Each row comes from the steps of one walk. Every step used is in the known rows, and no mark comes twice. Write the walk behind each row, first mark first.
Known rows:
K > L: [-3.26  3.58 -1.73 -0.90 -6.23  3.93 -0.41 -2.55  1.04 -0.11 -2.02  0.88
  0.41 -4.40 -0.97  4.11  2.60]
Y > X > B > S > L: [-2.79  1.19 -2.97 -1.13  1.88  3.39 -1.37 -2.16 -1.59  0.33 -0.53 -3.39
 -0.19 -3.75 -0.68  2.15  1.65]
S > Y > X > B > K > L: [-1.38  0.99 -2.13 -0.88 -1.00  2.46 -2.13 -2.03 -0.42  2.28 -1.79 -1.98
 -1.66 -4.10 -1.04  2.11 -0.45]
K > B > X > Y > S: [-1.84  1.40 -0.97 -1.63 -0.38 -0.95  2.18 -2.51  0.45 -2.37  0.56  0.59
 -1.62 -4.07 -1.40  6.24  0.51]
S > L > K > B > X > Y: [-3.50 -0.04 -2.74 -2.20  2.70  1.10  0.66 -2.02 -0.61 -3.62 -0.70 -2.02
 -0.14 -5.07 -1.38  6.53 -5.07]
B > X > Y > S > L > K: [-3.03 -0.59 -3.19 -2.46  2.20 -0.71  2.43 -1.36 -1.02 -5.17 -0.78 -1.82
  0.29 -4.23 -1.32  5.79 -0.43]
Y > S > L > K: [-3.56  0.86 -2.29 -0.92  0.98 -0.12  1.13 -1.73  1.70 -3.14 -1.52 -0.52
  0.45 -3.97 -1.63  4.69  2.58]
S > L > K > B > X: [-3.49  0.83 -2.19 -1.43  1.82  1.30  0.18 -2.11  1.59 -2.37  0.12 -1.67
 -0.53 -4.97 -1.49  6.22 -3.38]
X > B: [-4.02  3.21 -0.93 -0.59 -7.36  0.53  0.01 -2.04 -2.58  1.12  0.94  0.34
 -0.81 -3.62 -0.60  4.47  3.63]
K > B > S > Y > X: [-3.20  1.15 -0.85 -1.57  2.79  2.04 -1.14 -2.97  3.78  0.84 -1.43 -1.20
 -2.22 -4.61 -1.44  3.28 -0.13]
Y > S > L > K > B > X: [-1.97  0.36 -2.16 -1.16  4.30 -0.71  1.38 -2.19  2.77 -3.41  0.22 -1.51
 -0.85 -4.45 -1.83  6.09 -1.73]
Y > X > B: [-3.05  1.89 -1.47 -1.28 -5.32  1.90 -0.44 -1.63 -0.73  1.20  1.55 -1.10
 -0.06 -3.83 -0.40  4.46  3.30]
X > Y: [-4.94  2.34 -1.14 -1.70 -6.24  1.74  0.74 -1.97 -1.76 -1.06 -1.21  1.42
  0.07 -4.15 -0.88  4.89  3.06]
B > X > Y > S: [-2.92  1.31 -1.41 -2.20 -3.40 -0.75  2.66 -1.78 -1.08 -2.92  0.37  0.48
 -0.91 -3.74 -1.02  5.66  3.50]
L > K > B > S > Y: [-4.02  1.51 -1.46 -1.40  2.41 -0.59  0.35 -3.27  2.80 -0.22 -2.07 -0.82
 -2.02 -4.39 -1.73  4.21 -1.37]
B > X > Y > S > L: [-3.15  0.34 -1.93 -1.97  0.54  0.60  1.46 -1.46 -1.82 -4.19 -0.72 -0.70
 -0.69 -4.29 -1.23  4.79  1.12]
B > K > L: [-2.41  3.47 -1.92 -0.11 -4.41  3.47 -0.92 -2.71  0.80  1.69 -3.02  1.09
 -0.39 -3.62 -1.44  2.60  3.56]
L > K: [-4.80  2.29 -1.77 -1.42 -5.55  0.60  1.08 -1.98  1.22 -0.75 -0.47  0.53
  0.61 -3.98 -1.08  5.53  3.31]

Which walk is each row?
[-2.58 -0.01 -2.40 -1.18  4.86 -0.51  1.24 -2.43  1.00 -3.77 -2.18 -0.84
  0.04 -4.37 -1.86  5.59 -2.09]  X > Y > S > L > K > B
[-5.13  1.28 -2.28 -1.21 -1.60  1.81 -0.11 -1.66  0.51 -2.17 -1.59 -0.70
  0.80 -4.53 -1.30  4.83  0.96]  S > L > K
[-3.35  1.86 -1.04 -1.93 -2.93  1.06  1.03 -2.41 -0.65 -1.37  0.41  0.33
 -1.26 -4.64 -1.07  6.28 -1.21]  K > B > X > Y
[-2.62  0.31 -4.18 -1.63  3.51  2.14 -0.45 -2.07 -0.80 -0.57 -0.52 -4.50
  0.79 -3.71 -0.74  3.23  0.19]  Y > X > B > S > L > K
[-4.44  1.81 -1.44 -2.47 -5.98  1.27  1.43 -1.67 -2.20 -1.87  0.25  0.34
 -0.55 -4.28 -0.70  5.71  1.76]  B > X > Y
[-4.22  2.34 -1.13 -1.07 -2.49 -0.54 -0.35 -2.60 -2.63  1.09 -0.72 -0.96
 -2.73 -3.77 -0.87  2.51  1.79]  X > B > S > Y
[-3.03  0.22 -2.05 -2.11  4.40  0.71 -0.22 -2.88  4.55 -0.07 -1.49 -2.33
 -1.26 -4.56 -1.50  4.31 -1.60]  L > K > B > S > Y > X
[-4.13  1.40 -1.86 -0.67  1.36  1.67 -0.55 -2.40  2.11 -1.53 -1.43 -0.72
  0.04 -4.85 -1.65  5.41 -2.11]  S > L > K > B
[-4.87  0.76 -0.38 -2.02 -3.62  2.12 -0.90 -1.38  2.35 -0.29 -0.69 -0.15
 -1.20 -4.89 -0.97  4.19  2.02]  S > Y > X
[-3.48  1.83 -1.08 -1.42 -3.67 -0.43  1.92 -2.08 -0.60 -2.11 -1.16  1.60
 -0.31 -3.62 -1.19  4.80  4.82]  X > Y > S
[-3.74  1.73 -1.08 -0.40 -0.85  1.08  0.24 -1.85  0.90 -2.25 -1.47  0.65
 -0.51 -4.06 -1.52  3.73  4.13]  Y > S > L
[-2.19  0.40 -1.53 -1.46  3.42  0.38  0.93 -2.22 -0.26 -3.79 -0.56 -0.71
 -1.45 -4.60 -1.59  5.50 -1.91]  K > B > X > Y > S > L
[-3.74  2.42 -1.26 -0.91 -2.53  0.39  0.60 -2.73  2.76 -0.19 -0.37  0.52
 -0.14 -4.31 -1.45  6.17  0.30]  L > K > B
[-3.15  0.94 -2.20 -2.44 -1.34 -0.19  1.93 -2.35  0.13 -2.18  0.42 -0.78
 -0.32 -4.55 -1.19  7.27 -2.63]  L > K > B > X > Y
[-1.69  0.45 -2.14 -2.16  1.30 -2.22  3.15 -2.42  1.25 -3.18  0.47 -0.63
 -0.63 -3.99 -1.47  7.21 -1.06]  L > K > B > X > Y > S
[-1.45  3.44 -2.37  0.22 -4.61  2.12 -0.96 -2.70 -2.30  2.66 -1.62 -0.11
 -0.86 -3.20 -1.05  2.51  2.40]  X > B > K > L
